What can hang from each mark
N: K
T: G
Q: A D E K
A: Q
E: N Q
G: Q T
K: N Q
D: Q

Known rows, with every way that one mark hangs from another
[T [G [Q A [E N] K]]]: [-13.6   3.6   3.9  40.0  -8.1   2.3  11.6   3.5   1.9   1.1  -7.6   9.3
  -0.5 -31.7  -0.7  21.8  18.8  30.5  -4.6  -3.2  -7.4 -12.0  -9.8   4.6
  -0.6]
[G [Q E K] T]: [ 15.2  -8.7   3.6  29.3  -0.1  11.0   9.3  -3.0   5.6 -20.8  -0.4  -0.8
   0.0 -34.8  -0.9   4.3  -1.2  12.2  -4.6  -5.1  -0.9  11.2   2.4   9.8
   7.8]
[K N [Q E]]: [-23.2   4.1   4.4   8.4  -9.6  13.7   6.7   3.3   2.9   5.8   6.3 -26.8
 -10.9   2.5  13.8 -12.3   1.2  21.3  -1.6 -13.0  15.8   0.1  -6.1 -16.2
  -4.1]
[E N [Q D]]: [ 22.1   3.8  -0.4  15.9  -3.1 -26.8   0.1  -4.1  16.8   8.1  15.0  -7.5
  -5.5   0.8   4.6 -10.8 -12.5  27.2  10.8  -9.2  -3.1 -58.1   0.2  -8.9
  -0.5]
[T [G [Q K]]]: [ -1.7   5.2   5.3  72.0 -10.4  -1.5  36.8   0.3  -4.0  -1.6 -12.3  15.0
  -1.5 -33.3   2.1  10.7  16.3  29.0  11.0  13.3  -6.5  -5.7 -17.1  -9.1
   2.1]
[Q D K]: [  0.7   1.1   2.7 -12.5  -7.0  -6.9   2.4   0.2  -7.3  15.2  -2.1   4.6
   4.9  13.2  -4.7   6.5  -2.1  -7.5   1.4   4.7   1.7  19.3  -2.2  14.7
   6.1]
[T G]: [ -7.7   7.6  -9.0  64.6  -5.4 -17.2  35.0 -16.7   2.0  22.9  -5.5   8.7
   6.9  -8.7   4.8 -10.4  13.1  31.5  13.4  22.8   3.0  -0.3  -8.5 -25.0
  -2.2]
[Q A]: [  1.6   1.6 -12.7  19.8   4.6 -21.1 -14.6  -5.1   4.8  24.4   6.0  15.3
   4.1   5.9   2.9 -11.2   6.0 -14.9   3.7  14.6  -3.5   8.3  -0.5 -14.2
  -1.6]
[D Q]: [ 12.7   0.9  -0.7  29.0  -2.0 -20.0  14.9 -21.1   5.4  18.6   0.4  -2.4
   6.6  36.3  -6.6 -25.4  -4.0  -2.4  19.6   7.3  -9.8   0.9  -3.4 -28.0
   2.6]
[N [K [Q D E]]]: [-10.0   0.7  -3.4 -31.1   4.2 -15.7   3.0  10.2 -19.5   3.1   1.6  -8.4
  -4.8  20.2   3.7 -21.8   2.9  13.3 -11.9  16.9  14.8   9.1  22.5  -6.8
  -7.8]
[D [Q E]]: [  0.6  -2.2  -8.4   5.8  -4.1 -16.4   6.9 -20.3  11.1  18.2  -2.2 -16.8
   8.1  39.3  -7.6 -19.0  -5.9   9.3  13.1   0.6  -4.4  14.8   2.8 -20.9
  -0.8]
[N K]: [  9.5   0.7  -6.4  42.1  -0.4 -28.5  13.8  -6.0 -19.6  18.2  -1.1   1.9
  14.4  14.8   8.0 -38.8  -2.6  21.9   6.2  29.0   4.0  -0.5  13.4 -16.0
  -2.1]
[E [N K] Q]: [ 23.3   5.3   2.0  54.9 -10.5 -34.8   4.8  -1.3  -3.9   5.6  11.0 -12.0
   3.0  -1.9  11.8 -29.5 -14.6  49.2   8.9   3.7  -4.8 -65.6   7.3 -12.4
   3.0]
[G Q T]: [ 29.8  -6.2   0.9  55.5  14.1  -1.1  22.1  -8.1  10.8 -15.1   7.6  16.9
  -3.7 -35.2   3.3 -16.7   2.6   2.0  10.0   9.8  -3.6  -9.5   2.6 -16.9
   0.9]
[K N [Q A D E]]: [-31.5   2.2   1.1 -53.7   6.4  29.2 -20.2  12.3   3.3  -1.1   4.8  -7.5
 -12.4   9.2   4.2   6.3   5.0 -21.5 -13.5 -16.6  16.0  10.3   1.2  -1.8
 -11.3]
[Q D]: [  6.1  -0.7  -8.9  -5.3   8.2 -17.7   6.9  -6.9   5.1  21.7   5.1   8.8
   4.0  17.4  -1.4 -13.2  -0.1  -3.6   9.1  14.3   4.7   7.2   5.2 -11.3
  -5.6]
[Q E K]: [ -9.0  -0.7  -5.7  12.9 -19.6 -12.8  -3.9  -4.5  -1.4  20.9  -3.2 -23.4
   9.3   6.4   2.1   2.8  -1.9  28.6  -1.7  -0.9   5.5  30.0  -1.9  12.9
   9.6]
[E N [Q A D K]]: [  9.7   5.0   5.9  -9.2  -8.5 -12.1 -24.0   9.0   6.4   0.9   8.4   1.1
  -5.0  -3.6  -1.8  16.5 -10.2  -1.3  -3.6 -16.4 -11.7 -43.8  -4.6  18.9
   7.2]
[K [Q D]]: [ -3.7   3.3   0.8 -23.8   2.7 -17.6   8.6   8.6   1.2   6.9  11.5   0.3
 -21.4  12.0   2.8  -9.7   9.7  -5.5   0.0   7.1   6.5   4.0   1.5 -17.7
  -4.4]
[G [Q A D E] T]: [  9.1 -11.9  -9.3 -28.0  29.2  16.2 -12.5   0.4  14.4 -22.9   3.5  21.0
  -1.6 -24.6  -7.4   5.9   2.0 -29.0 -11.4  -2.0   1.8  10.6  15.9   5.3
  -6.7]
[A [Q D K]]: [  5.3   2.5  -4.2 -30.7  -3.3  -6.1   4.8   1.8  -9.9 -15.3  -7.3  -8.4
   1.8   7.3  -5.5   8.7  -2.5 -10.9  13.2  11.1 -11.0  18.2  -9.0   1.0
   3.3]

Rows
[ -7.3  -0.7 -10.9 -51.2  -6.0  -1.9  -4.2   0.5  -4.1 -15.8 -11.0 -22.7
   4.3   9.0  -6.2  12.3  -3.9  -0.5   4.4   5.9  -4.7  30.1  -3.5   8.7
   0.3]	[A [Q D E K]]
[ 14.1   3.1   0.2  -6.1   5.3 -20.0 -19.4   8.1  -4.1  -2.1   9.1   6.8
   1.1   5.4   3.2 -11.0 -13.2   6.0  -4.3  -1.1  -4.7 -56.2  14.3   1.1
  -2.3]	[E [N K] [Q A D]]
[ 12.5 -11.3   4.0 -13.7   9.5  19.9   6.3  -0.7   5.3 -24.7  -2.5   4.3
  -1.5 -26.7  -6.1  12.7  -1.6  -7.9  -8.9  -6.1   2.7  17.0   8.5  18.8
   3.3]	[G [Q D E K] T]
[ 20.8   7.5   8.7  51.6 -23.8 -25.9   1.0   0.0   6.6   7.8  11.2 -17.1
  -3.8 -10.2   8.6  -2.6 -13.8  42.7  10.2 -12.7 -12.3 -51.9 -11.1   3.4
  13.8]	[E N [Q K]]
[  2.8   2.4   8.5  -8.1   4.4 -24.8  -4.3   5.2 -11.4  11.2  15.6   4.4
  -5.8  16.1   5.8 -20.6   6.5  14.0 -11.2  -2.9  -0.9 -37.8  13.6  -5.0
  -2.5]	[E [N [K [Q A D]]]]
[-19.0   1.8  -1.0   4.9   0.8  13.8   8.9   7.5  -0.8  -7.0 -16.2  17.7
  -1.1 -24.9  -7.1  30.4  20.4   2.5  -6.5   6.3   0.4  12.3  -6.8   7.7
  -5.1]	[T [G [Q A D E K]]]
[-13.0   4.1  11.5 -11.3   1.6  19.5  10.1   7.4  -1.1   1.4   7.4  -4.9
 -15.4   8.1  10.0 -11.1   2.4  -8.1   2.4 -11.1  12.8  -8.2  -7.3 -15.0
  -7.0]	[K N [Q D]]
[  4.3  -9.9   1.5 -31.8  15.7  24.9 -14.9   5.2   5.5 -28.0  -3.0  17.1
  -1.0 -26.6  -7.9  23.7   1.5 -31.6 -17.8  -7.7  -0.1  20.8   9.9  25.7
   1.5]	[G [Q A D E K] T]
[-15.4  -0.2   4.1 -10.8 -10.3  20.9 -16.3 -11.9  -1.9   8.5 -11.3 -11.1
  11.7  31.3  -6.2   6.8  -7.6 -19.7  -1.8 -17.0  -6.5  20.6  -8.3   8.7
   6.8]	[D [Q A E [K N]]]
[ 16.1  -6.6  16.8  17.4  10.0  38.2  16.8   0.3  -0.3 -27.9  -2.3  17.0
  -0.8 -30.3   0.7   7.6  -5.2 -20.7  -0.6 -11.5   1.3  -4.7  -3.4  14.0
   6.0]	[G [Q D [K N]] T]
[-20.6   1.1 -10.2 -67.1   8.1  -7.0 -22.0  14.6   5.0   4.1   9.8  -2.7
 -17.7  11.9  -2.1   7.3  11.7 -17.5 -16.6   0.4   9.4  19.5   9.6  -4.9
  -8.8]	[K [Q A D E]]
[ -1.4  -1.2   0.9   0.8 -15.5  -8.2   2.7 -15.4   0.6  13.0  -8.0 -19.8
   9.2  35.7  -7.9  -2.6  -7.3   6.5   4.9  -6.0  -7.0  23.5  -3.1   0.7
   9.0]	[D [Q E K]]
[ -8.7   4.6   4.8  23.7   3.1  12.0  16.4   8.3  -5.8  -7.3 -14.6  29.9
  -3.3 -26.4  -5.0  25.5  20.1  -5.5  -1.2  10.1  -5.4   2.2 -12.3   3.4
  -3.8]	[T [G [Q A D K]]]
[-7.5  2.2 11.4 -1.7 -8.7 23.1  4.0 -2.0 -9.6 12.3 -5.6  0.9  9.5 11.4
  1.9  6.9 -6.5 -9.7  2.4 -9.7  7.3 11.0 -9.0 16.1  4.8]	[Q D [K N]]
[-12.5  -4.4 -10.8 -53.7  12.7 -10.9 -32.9  -1.4  -1.9  19.2   6.7   2.4
  11.3  23.5  -1.9  -2.9   0.5   0.1 -20.1  -4.0   8.4  -7.1  24.0  14.6
  -9.3]	[Q A D [E [N K]]]
[ -0.7   5.2   3.5  -7.1  -5.8  18.1 -21.1  12.4  -0.4  -8.6  -8.0   4.1
  -0.6  -5.9   0.2  17.9 -13.0 -24.2   1.3  -4.8  -1.3  -9.4  -9.8  15.4
   3.5]	[E [Q A D [K N]]]
[  1.9   3.0   4.5   3.7  -6.6  -6.0  -9.1 -10.2  -5.4  11.9  -6.7   6.9
   4.2  33.0 -10.3   3.5  -1.9 -30.8   5.7  -2.9 -16.7  16.6  -9.3  -0.7
   9.8]	[D [Q A K]]
[-21.6  -2.6   3.1 -28.6 -10.9  26.6  -9.5  -3.4  -3.0  11.3  -8.3 -19.1
  12.4  13.9   0.4  13.0  -8.7   3.4  -6.7 -16.5  13.6  24.4  -0.8  25.3
   2.3]	[Q D E [K N]]
[ 26.8  -8.1   1.3  13.3  23.0   6.7  19.5  -5.2  12.1 -20.9   7.2  24.0
  -4.2 -26.1  -3.2  -8.8   0.3 -15.0   5.2   7.4  -0.2  -5.6   9.6  -9.3
  -2.8]	[G [Q D] T]
[ 22.5  -6.2  -2.4  36.1  21.4   2.7   2.6  -2.7   9.8 -18.9   7.1  28.6
  -3.6 -35.4   1.9  -4.7   6.1 -22.6   3.1   7.5  -7.2  -5.5   3.7 -11.7
   0.0]	[G [Q A] T]
[ -9.0   4.5  -2.6 -44.7  10.9 -11.0 -12.8  14.5   1.6   4.2  11.0  11.9
 -21.2  10.1  -0.4   0.6  14.4 -29.2  -8.7   6.1   2.5   8.7   2.8 -11.7
  -6.8]	[K [Q A D]]
[ -2.3  -2.4 -19.5 -45.9   6.6 -12.2  -1.4  -4.7   5.1 -11.2  -3.0 -19.7
   4.6  11.9  -5.3  -2.9  -2.7   1.2  10.8  12.0  -2.5  20.9   3.3 -10.6
  -9.3]	[A [Q D E]]
[ -1.1  -0.9  15.1   1.0   5.4  30.9  -8.6  16.0  -6.1 -10.9  -6.8  23.9
  -1.4 -17.7  -1.8  20.5   6.2 -28.3   0.1  -9.1  -5.7  -3.0 -13.1  13.4
  -4.8]	[G [Q A D [K N]]]
[-10.9   1.4  -4.1  -3.7 -15.4  13.2   0.0  -3.2  -7.2 -15.3 -11.1 -34.0
   9.8   0.0   3.1   5.1  -6.7  14.5  11.5  -2.2  -5.3  19.3 -14.2   1.6
   3.3]	[A [Q E [K N]]]
[-13.0  -1.3  -3.4 -43.8  -5.9  20.8  -2.9  -1.8  -6.2 -18.9 -13.0 -26.7
   8.4   7.9  -2.5  14.0  -8.4  -2.5   5.9  -4.6  -2.0  22.7  -7.7  10.0
  -1.2]	[A [Q D E [K N]]]
[-17.4  -0.3   1.7  22.1 -22.3  15.9  -2.4  -6.0  -3.5  17.9  -6.8 -26.6
  15.3   5.2   5.8   1.6  -7.3  26.0  -0.8 -12.7   9.1  20.9  -8.6  14.4
   7.2]	[Q E [K N]]
[ 15.0   4.0  -3.3  -6.1   2.8 -19.5 -20.7   2.7  16.0   5.2  15.2   5.0
  -6.1  -0.6   1.5   0.1  -7.8   2.3   2.2  -9.1  -7.3 -53.1   1.3  -3.1
  -1.2]	[E N [Q A D]]
[  9.7  -6.2  13.2  -3.5  17.0  43.8  -4.9   3.9  -1.1 -29.7  -3.2  29.8
  -1.3 -32.1  -3.4  18.4  -0.3 -44.9  -9.3 -11.9  -1.8   0.8  -1.7  18.7
   4.3]	[G [Q A D [K N]] T]
[ -8.9   2.0  -4.1   0.7  -3.1 -22.2   5.4   7.6 -19.2   6.2   2.8 -14.3
  -4.5  13.7   8.5 -30.3   2.9  26.6  -8.2  17.4  10.6   5.5  16.3 -12.3
  -3.5]	[N [K [Q E]]]
